In the rows, 128 means zero.
Known rows, with every step that occurs:
ribu > vesusa > manu: [108 138 163 100 119 128  97 146  94  98  86 110  83 159 125 126 149 105
 159 131 153 148 108 132 113  73 171 161 126 143 127 115 118 123 139 126
  95 157 114 153 134 146 183 130 107 158]
segeg > lenomez > lagef > deta: [148 128 117 160 136 100 203  97 143  97 108 201 194 161 120 205 134 121
 114  91  98 112  91 158 156 151  95 141  80 134 121  96 104 134 159 172
 103 149 160 142 179 164 101 110  97 116]
ropam > rameg > rafep > kidi: [ 78 137 145 100  91  95  75 146 107  85 145 107 127  73 117  49  92  86
 112 189 214 141 192  80 134 123 134 127  97  99 126 122 152 100 134 133
 103 117 144 112 105 144 174 134 126 135]
mugus > manu > ribu > rafep > ropam: [ 84 116 141 118  66 123 125 159 115 153 142 114 135 146 191 165 155 120
  90 103 143 132  87 159 187 148 125 172 208  94 204 129 116 187 136 124
  92 180  94 112 133  63 166 155 130 214]
ribu > manu: [112  86 107 114  99 104 117 116 108 127 123  87 106 125 119 156 139  86
 134 112 147 126 114 125 130  96 157 134 150 133  97 139 128 118 158 149
  56 152 115 137 122  93 120 162 120 159]
lagef > lenomez: [123 129 125 108 133 110 159 147 163 136 101 119 134 125  96 132 113 115
 124 111 105 123 132 159 117  97 141 111 125 134 111 181 111 115 149 133
  89 136 122 113 173 116 120 128 136  85]
nepubu > segeg > reli > lagef > lenomez: [168 144  86 156 113 122 184 134 137 166  83  92 113  81  96 109 155 120
 123  66  90 113 141 168 116 149 124 132 172 129 172 168 118 113 101 152
 165 125 115 134 129 150 102 123  92  70]
manu > mugus: [123 114 142  85 123 166 107 175 116  85 146 140 132 141  99 165 129 126
 108 123 141 139 102  99 113 131 146  76 112 148 122 138 107 140 176 193
 119 152 138 120 161 105  99 107 136  79]
segeg > lenomez > lagef: [142 141 136 162 119  94 180 110 121  97 133 189 119 141 119 183 124 141
 133  99 126 108  97 166 136 137  96 110 103 119 111  77 122 135 187 142
  95 172 137 134 184 158 114  90 108 168]
rameg > ropam > rafep: [106 114 143 121 121 145 130 122 103  99 154 109 115 121 136  47 109  92
 127 162 167 152 111  67 182 107  96 118 138 157  59 106 132 155 151 109
  80  87 136  73 114 141 145 158 129 112]
kidi > rafep: [124 116 131  84 117 103  91 117 107 125 165 102 136 106 140  75 123  96
 125 145  98 132  78  94 119 118 119 124 124 137  78  86 129 109 159 120
  42 124 145 132 147 100 119 150 136 144]
ropam > rameg > rafep: [ 77 123 150  89  95  92 110 149 110 101 132 121 108  94 124  50  96  63
 143 155 206 134 150 104 155 112 140 126 116 123 101 109 115  90 150 116
  57 117 149  99 110 122 155 120  95 112]
kidi > reli > segeg: [150 103 148 102 192 127 110  98 133 135 127 122 121 159 161 137 122 152
 135 143  89 141 120  94 104 112 159 107 120 122 116 152 137 122  83  89
 154 128 102 121 125 101 101 125 155 107]
rafep > kidi: [150 143 141 105 121 121  84 138 115 106 145 100 126  97 107 141 132 126
  88 159 154 139 160  65 101 132 128 105  94 109 111 148 159 121 140 146
 125 149 126 135 142 117 126 135 170 129]
kidi > reli > lagef: [170 119 136 119 137 140 133 106 117 131 148 141  94 124 150 155 140 146
 122 112 132 145 102 123 120 152 140  99 131 137 123  66 141 111  92  94
 114 133 133 170  97  87 121 150 145  82]
ropam > rafep > kidi > reli: [153 128 155  99 131 112  61 123 102  97 189 130 152 129 140 106 111 153
  76 185 137 146 161  89 107 146 139 106 133 107 100 103 180  94  99  94
 179 114 156 124  74 127 163 181 207 103]
nepubu > segeg > reli > lagef: [190 134 103 137 109 133 161 116  90 146 121  99  98  77 119 112 179 102
 131  78 131 123 119  89 104 163 101 127 161 121 146 124 122 110 115 149
 159 134 126 145 112 141  93 123  96  97]
rameg > rafep > kidi > reli > segeg > lenomez > lagef: [ 91 133 145 163 163  87 126  83 139  83 127 189 145 177 172 127  84 182
 125 119  85 152 172 164  93 149 136 103 109 112 154  84 171 138  89 116
 180 158  93 131 137 170 123 109 134 172]
rameg > ropam > rafep > kidi > reli > lagef > deta: [158 109 137 135 136 169 118  88 118  83 146 130 202 140 155 104 123 141
  85 173 127 176 147  82 163 172 100 153 132 150 123  63 168 148  51 113
 144  68 163 127  51 158 147 206 149  56]
rameg > ropam: [130 116 158 129 139 142 141 131 104 110 129 117 107 115 135 125 130  89
 140 157 157 150 115  61 178  98 109 114 114 153  81 118 120 162 155 115
  81 116 121  85 146 124 103 138 117 115]
ropam > rafep: [123 127 120  93 122 127 111 132 123 108 151 112 113 123 124  63 110  96
 109 144 156 139 116  93 119 133 105 119 139 124  62 123 116 101 159 116
  85 128 150 109 118 112 150 140 144 112]
manu > ribu > rafep > ropam > rameg: [ 95  93 151 104  74 123  87 144 102 139 152 124 142 105 145 161 149 103
 105 139 204 143 108  87 225 125 141 180 187  62 195 116 112 146 129 120
  89 100 139  95 108  87 166 141 149 155]
lenomez > lagef > reli > segeg: [128  94 107 117 159 142 144  79 154 154 109 147 111 184 121 156 135 190
 183 124 108 152 131 111  73 135  98 126  99 137 110 167  84 140 101 106
 185  89 118 143 169 139 139  86 107 145]
deta > lagef: [169 138 145 179 108 133 131 117 154 146 128  96  90 113 132 107 119 128
 152 137 123 146 112 115  97 122  97 142  90 133  74 126 128 100 186  98
  84 157 139 135 142 111 123 136 119 137]
nepubu > segeg > lenomez: [144 118 131 121 145  79 174 132 122 132 103  94 138  90 106 138 156  86
 116  87 113  90 123 139 128 119 114 106 113 124 124 188 137 110 167 158
 111 156 121 103 165 155  95 129 101 111]
ropam > rameg > rafep > kidi > reli > segeg: [ 95 111 158  93 159  98  51 100 113  98 137 121 133 110 147  58  79 142
 121 181 160 150 197  89 121 125 165 130 110  97 153 149 172 104  71 101
 166 100 110 108  77 142 157 131 146 127]
lenomez > lagef > deta: [164 116 103 144 119 137 182 105 134 107 124 169 198 173 114 183 118 134
 125 118 106 154 112  97 123 160  99 148  79 132 107 131 104 142 133 150
 106 127 170 143 172 139 116 115  99  92]
reli > lagef > lenomez: [134 136 112 121 109 143 166 116 175 142  86 107 106 115 108 118 110 130
 117  85 120 141 121 188 107 136 124 112 149 144 125 138 106 129 115 128
  50 145 120 144 147 119 120 122 116  80]
ropam > rameg > rafep > kidi > reli > segeg > nepubu: [ 80 121 142  92 181 137  66 155  98 110 152 108 112 102 116  83 105 119
 162 191 158 105 195  80 134 133 158 135  99 165 156 117 159  87  90 111
 180 108  98 126  68 174 129 125 139 151]
reli > segeg > lenomez > lagef: [116 130 120 149 150 110 168  77 150 102 100 170 112 166 133 157 107 163
 141  79  92 120  95 157 118 133 103 120  97 120 121 139 113 143 158 138
 104 155 103 125 191 157 104  59  98 178]
manu > ribu: [140 114 141  94 117 139 125 150 113 159 136 106 148 134 134 175 118 117
 114 112 177 127  96  74 115 114 131 117 154 100 106 137 108 161 169 106
 132 128 124  92 158  81 120 112 138 121]
ropam > rameg > rafep > kidi > reli > segeg > lenomez > lagef: [ 80 139 162 165 141  65  96  78 129  71 127 189 141 142 154 116  74 177
 135 155 134 126 181 183 139 137 138 133  98  90 171  94 164 119  85 116
 183 120 109 121 117 192 158  95 112 184]
rafep > ropam: [144 136 138 136 126 136 132 144 100 121 146 144 104  91 119 158 162 107
  90 144 139 155 124  80 184 151  97 133 123  93 136 118  93 126 128 125
  91 149 135 107 149  93 122 140 177 134]
manu > ribu > rafep > kidi > reli: [140  85 157  95 110 118  66 135 117 152 183 120 190 175 168 194 141 150
 100 145 148 153 131  86  93 118 187 127 185  84 169 109 201 159  90 114
 179 133 122 135  78  75 131 177 195 131]
vesusa > ribu > manu > mugus: [ 82  32 123 125  95 163  87 177 114  73 146 126  96 161 159 163 130 104
 119 111 174 122 108 130 123  64 200 107 129 138 174 149 107 182 151 201
 103 181 112 125 153  93 116 125  99 159]
kidi > reli > lagef > lenomez > segeg > nepubu: [124 151  88 140 176 180 179 181 153 190 125 154 114 144  88 171 149 146
 165 103  73  77 127 204 124 131 162 109 149 188 162 130 121 138  96 129
 144 119 123 167 109 122  96 103 116 114]
segeg > reli > lagef: [175 152 116 128 110 153 128 120  91 125 137 135  68  93 141 152 158 110
 142  89 147 123  96 112 133 165 107 119 142 112 131  32 107 108 146 130
 140 153 132 160 102 107  97 111 115 111]
mugus > manu: [131 146 134 108 110 103 137 158 125 124 122 113  96 121 153 121 122 117
 118 118 138 110  95 153 134 119 124 117 113 149 118 150 122 136 172 117
  99 185  92 131 152 111 141 135 105 175]
vesusa > manu > ribu: [134 106 148  95 119 168 116 165 109 155 118  95 126 162 139 155 128 123
 114 109 176 134  84 121 107  91 130 150 140 118 151 141 118 168 154 102
 145 126 120 125 186  99 149 107 133 176]

Rows:
[176 124 120 125 130 108 148 143  93 145 137 100 118  74 108 134 188 100
 128 101 122 104 131  71 117 130 124 114 130 114 136 165 127 106 134 148
 194 137 134 104 141 137  77 136 121  94]
nepubu > segeg > reli
[124 132 128  95 110 128  73 118 109  90 164  94 138 106 118  59 106 125
  87 175 169 143 152  74  92 146 108 118 130 110  85 129 152 109 145 132
 121 131 133 120 103 134 164 153 183 126]
ropam > rafep > kidi
[139 125 169 133 133 134  82 126  92  86 180 129 145 127 158 103 119 134
  96 212 151 156 153  70 165 123 124 121 128 140  95  75 194 141  93  92
 181  81 143  88  73 148 157 194 195 120]
rameg > ropam > rafep > kidi > reli
[144 124 157 138 123 156  81  88  94  86 158 120 124 117 171  80 112 153
  91 182 161 179 151  94 162 162 107 118 158 143 114  32 184 143  70  87
 142  88 131 121  52 149 163 187 165 115]
rameg > ropam > rafep > kidi > reli > lagef
[149 112 108 134 125 133 153 123 133 146 140 177 110 165 103 192 149 174
 165 139 147 141 134 114 101 133  90 108 101 136  94 108  94 123 138 113
 175 101 155 157 164 131 147 119 122 133]
lenomez > lagef > reli
[ 93 141  79 110 163 163 177 216 147 178 120 125 126 135  53 143 150 104
 162 117  91  56 126 155 137  93 149 119 126 187 123 201  93 139 164 161
 123 131 121 136 150 129  97  93 106 135]
lagef > lenomez > segeg > nepubu
[161 134 124 166 124 128 132 115 162 183 124 101  94 128 127 138 141 135
 188 139 129 137 135 126  77 115  88 153  92 140  65 130  96  89 166 104
 153 114 147 154 127 125 129 139 123 118]
deta > lagef > reli
[117 138 142  96  91 126 135 170 117 162 141 100 132 145 172 168 114 135
 113  94 167 106  80 153 126 112 125 123 149 122 139 150 112 175 172 103
 135 152  84  93 163  81 135 113 114 188]
mugus > manu > ribu
[124 159 104 205 113 134 171 149 209 194  96 116 140 136  99  95  95 146
 157 107  74 119 134 202  91  93 132 159 110 129 124 222 113 132 156 119
 102 134 132 132 159 117 125 103 100 148]
deta > lagef > lenomez > segeg
[139 142 109 140 147 136 169 137 169 173 113 172 145 146 122 147 126 156
 129  95  80 111 125 208 112 125 166 114 153 128 162 155 133 142  62 113
 120 113 142 153 112  89 128 108 117  98]
kidi > reli > lagef > lenomez > segeg
[163 112 100  95 120 157 164  95 139 117  97 111 166 127 121 144 133 102
 119  91 123 152  96  98 119 170 100 147 108 142 110 116 103 117 113 148
  61 132 151 163 116 122 107 135  95  51]
reli > lagef > deta
[115 137 153  87  98 118 104 145  99 145 117  94 144 149 136 189 129 106
 142 106 200 161  93  86 116  85 181 130 165 112 115 116 104 151 147 114
 109 119 100  84 129 104 154 115 130 121]
manu > ribu > vesusa
[129 142 142 156 123 145 118 103 144 100 130 115 136 130 152  84  91 161
  95 171 117 166 170 165 155 147 128 129 170 150 130  82 181 147  50  95
 144  70 124 106  73 160 170 190 164  86]
rameg > ropam > rafep > kidi > reli > lagef > lenomez
[114 141 153 113  91 116  75 106 108  96 141 126 114  80 143  79  91 130
 111 170 189 158 192 118 132 157 145 124 128 110 163  42 174  87  73  92
 124 116 138 155  56 144 169 154 133 109]
ropam > rameg > rafep > kidi > reli > lagef
[163 160 100 134 114 164 139 134 104 152 136 164  98 106 125 130 160 114
 150  77 131  94  84 117 128 151 126 119 135 109 147  92  97 136 134 149
 159 148 142 158 109  90 100  75  89 142]
lenomez > segeg > reli > lagef
[133 132 150 128 107 118 102 147  91 112 146 148  95  44 107 151 147  97
 103 174 178 136 130  85 238 133 115 153 123  83 153 117  94 112 142 124
  87 108 158 101 132 120 149 126 154 136]
rafep > ropam > rameg
[131 158  91 147 140 119 156 182 139 170 125 167 134 131  92 150 151 118
 141 101  83  73 119 171 143  96 160 118 130  98 148 170 103 138 145 157
 190 132 137 115 149 109  92  94 131 122]
lagef > lenomez > segeg > reli
[115 118 132 103 173  98 144  91 139 112  91 122 110 128 140 140 122 111
 140  86  96 100 102 147 123 107 125 116 105 117 111 167 110 124 159 143
  88 170  94 123 155 142  80  84 123 131]
reli > segeg > lenomez
[108 136  98 110 163 184 149 196 103 159 149 128 111 116  81 149 164  84
 174 129 131  69 111  87 128 111 122 108 113 178 112 152  96 138 181 158
 115 142 129 141 136 124  86  85 111 168]
lenomez > segeg > nepubu
[103 104 114  90 190 107 140  96 149 135  93 139 102 152 139 172 154 130
 174  98  90  88 118 157 105  97 118 114 102 120  98 165  91 111 148 151
 169 118 102 131 147 161  83  96 132 119]
lagef > reli > segeg > lenomez
[140 151 118 192 112 119 157 131 193 171  88  93 110 118 115 104  85 148
 140 122  87 138 130 196  98 105 123 160 117 151  96 172 125 102 171 113
  86 146 128 131 158 119 121 138 125 116]
deta > lagef > lenomez
[114 127 155 128 119 138  92 131 106  78 161  86 141 109 130  55 104 111
  94 191 174 163 152  53 158 124  91 130 125 141  87 112 160 150 136 124
 125  91 128  86 108 155 161 167 165 132]
rameg > ropam > rafep > kidi
[145 186  92 222 124 126 162 165 171 192 119 146 128 124 106 118 125 138
 172 100  63  84 117 202 118  96 139 164 115 116 136 166  98 120 164 129
 187 139 147 129 137 121 102 101 109 152]
deta > lagef > lenomez > segeg > reli
[152 167  91 153 110 129 158 134 129 144 104 128  91 109 120 143 148 134
 135  77 107 108 105 197 129 147 122 113 159 129 139  84  99 111 131 136
 145 149 119 151 126 125  97 110 120  91]
segeg > reli > lagef > lenomez
[ 85 139 170  84 113 159  81 187  88  65  90 128 103 180  97 159 154 127
 144 114 148 149  99 154 108  95 179 126 124 175 171 116 103 147 144 197
 123 155 108 146 160 148 170 107 110 133]
ribu > vesusa > manu > mugus
[120 128 113 175 176 105 141  75 191 176  80 115  84 149 151 138 138 150
 202  98  76  97 117 188  84 102  95 161  86 135  94 160  92  97 175 121
 163 132  98 141 146 158  98 100 106 156]
deta > lagef > reli > segeg > lenomez
[112 142  81 126 119 147 176 142 173 162  88 134 132 127  94 100 111 129
 133  86 109 118 128 189 103 124 138 121 147 129 146 190 108 152 110 135
  78 122 126 153 150  98 124  79  81 114]
reli > lagef > lenomez > segeg
[200 123  90 124 122 147 184 103 112 152  95 102 175  97 109 124 189 101
 121  73  99 121 112  73 113 183 101 163 132 129 159 149 103 108  94 178
 165 123 159 149 108 142  78 145  86  47]
nepubu > segeg > reli > lagef > deta
[193 124 136 117 137 154 119  84 117 112 132 140 200 128 139 185 142 150
  81 137 105 159 155  92 103 189 133 138 107 123 150  92 167 113  58 133
 154 125 157 188  79 129 118 178 168  53]
rafep > kidi > reli > lagef > deta
[ 82 106 136  77  60 113 120 153 132 160 134  98 140 175 192 130 134 116
 125  87 157 113  71 160 124 115 151 139 202 118 150 151 137 172 160 125
  89 179  91 129 132  65 151 145  91 201]
mugus > manu > ribu > rafep
[ 92 145  68 131 145 187 186 178 155 175 100 126 108 128  59 126 150 118
 157  87  97  73 115 181 124 135 123 125 143 194 149 166  94 151 139 154
  92 134 117 172 140 132  97  74  72 141]
reli > lagef > lenomez > segeg > nepubu
[104 132 180 106 120  86  66 141  97 103 166 140 134  90 134  98 101 124
 107 195 187 135 191  96 144 121 166 123 106 103 133  91 173  84  93  99
 158 106 147 116  75 135 165 160 162 125]
ropam > rameg > rafep > kidi > reli
[136 111  99 139 168 117 197  70 159  97  80 171 191 186 131 173 111 153
 124  77  57 113  92 149 124 151  98 148  84 124 122 148 101 144 140 164
 107 137 125 129 184 177  90  74  86 120]
reli > segeg > lenomez > lagef > deta
[119 123 162 189 165 110 123  69 120  68 142 187 149 175 173 127  97 202
 118 161  92 144 146 144 164 143 108 117 121 129 128  76 172 165  98 105
 198  95 106  91 125 206 147 133 151 194]
rameg > ropam > rafep > kidi > reli > segeg > lenomez > lagef
[139 118 114 160 156 148 116  78 181 186 100  78  84 144 140 110 128 165
 203 134  93 153 141 127  54 115  96 166  96 136  87 188  94 103 141  92
 161 109 114 160 130 130 125 114 115 127]
deta > lagef > reli > segeg
[114 127 149 115  91  98  63 129  78 119 158 138 120  46 128  89 146  94
  94 186 136 132  95 102 232 152 100 167 124  88 142  78 111  97 144 113
  54  83 172  94 134 122 162 145 166 169]
kidi > rafep > ropam > rameg
[154 108 106 162 145  77 205 116 135 160 107 152 137 142  94 188 185 154
 156  95 104  96 148 165 100 132  87 113 109 130 133 167 105 118 148 155
 174 108 141 133 193 189 116 115  96 139]
nepubu > segeg > lenomez > lagef > reli
[106 141 124 164 133 159 130 124 154 124 130 151 176 138 133  71  93 167
 103 169 109 143 175 179 156 139 140 124 169 146 153 139 171 170  43 105
 168  60 128 110  70 141 163 153 137 126]
rameg > ropam > rafep > kidi > reli > lagef > lenomez > segeg
[147 153 115 144 131 138 124 133 158 154 122 157 163 136 115 145 118 178
  99 125  86 115 170 192  95 130 168 119 144 114 190 169 172 145  51 121
 177 119 129 162 113 110 136 125 146 120]
rafep > kidi > reli > lagef > lenomez > segeg
[119 125 156 112 141  99  89 130 112 101 160 138 153 129 147 105 103 121
 103 168 144 159 182  94  95 129 153  98 118 119 121  77 175 115  81 106
 154 144 130 125  99 108 138 174 164 109]
rameg > rafep > kidi > reli
[120 150 107 135 117 142 116 120 157 131 136 147 172 149 111  75  94 181
  84 150  92 132 173 199  92 156 148 124 167 114 161 160 167 133  45 112
 165 100 143 150  76 126 178 140 154 117]
ropam > rafep > kidi > reli > lagef > lenomez > segeg
[107 171  84 198 152 170 179 190 185 204 109 100 113 135  74 119 126 117
 189 125  75  73 138 190 109 104 113 160 106 196 119 191 106 124 185 134
 111 139 122 152 159 142  97  96  92 165]
deta > lagef > lenomez > segeg > nepubu
[ 90 110 151 113  82 109  92 133 105 109 141 137 105  81 120 127 171  83
 115 157 163 140 121  93 231 133 132 174 162  85 176 120 113 103 124 137
  40 122 158 138  95 109 161 158 142 149]
ribu > rafep > ropam > rameg
[113 124 168 144 188 111  89  90 120  69 134 136 147 146 186 105 112 137
 110 165 103 121 143 127 171 113 126 119 132 130 123 109 185 148  96 122
 181 100  98  82  83 184 123 158 186 142]
rameg > ropam > rafep > kidi > reli > segeg > lenomez
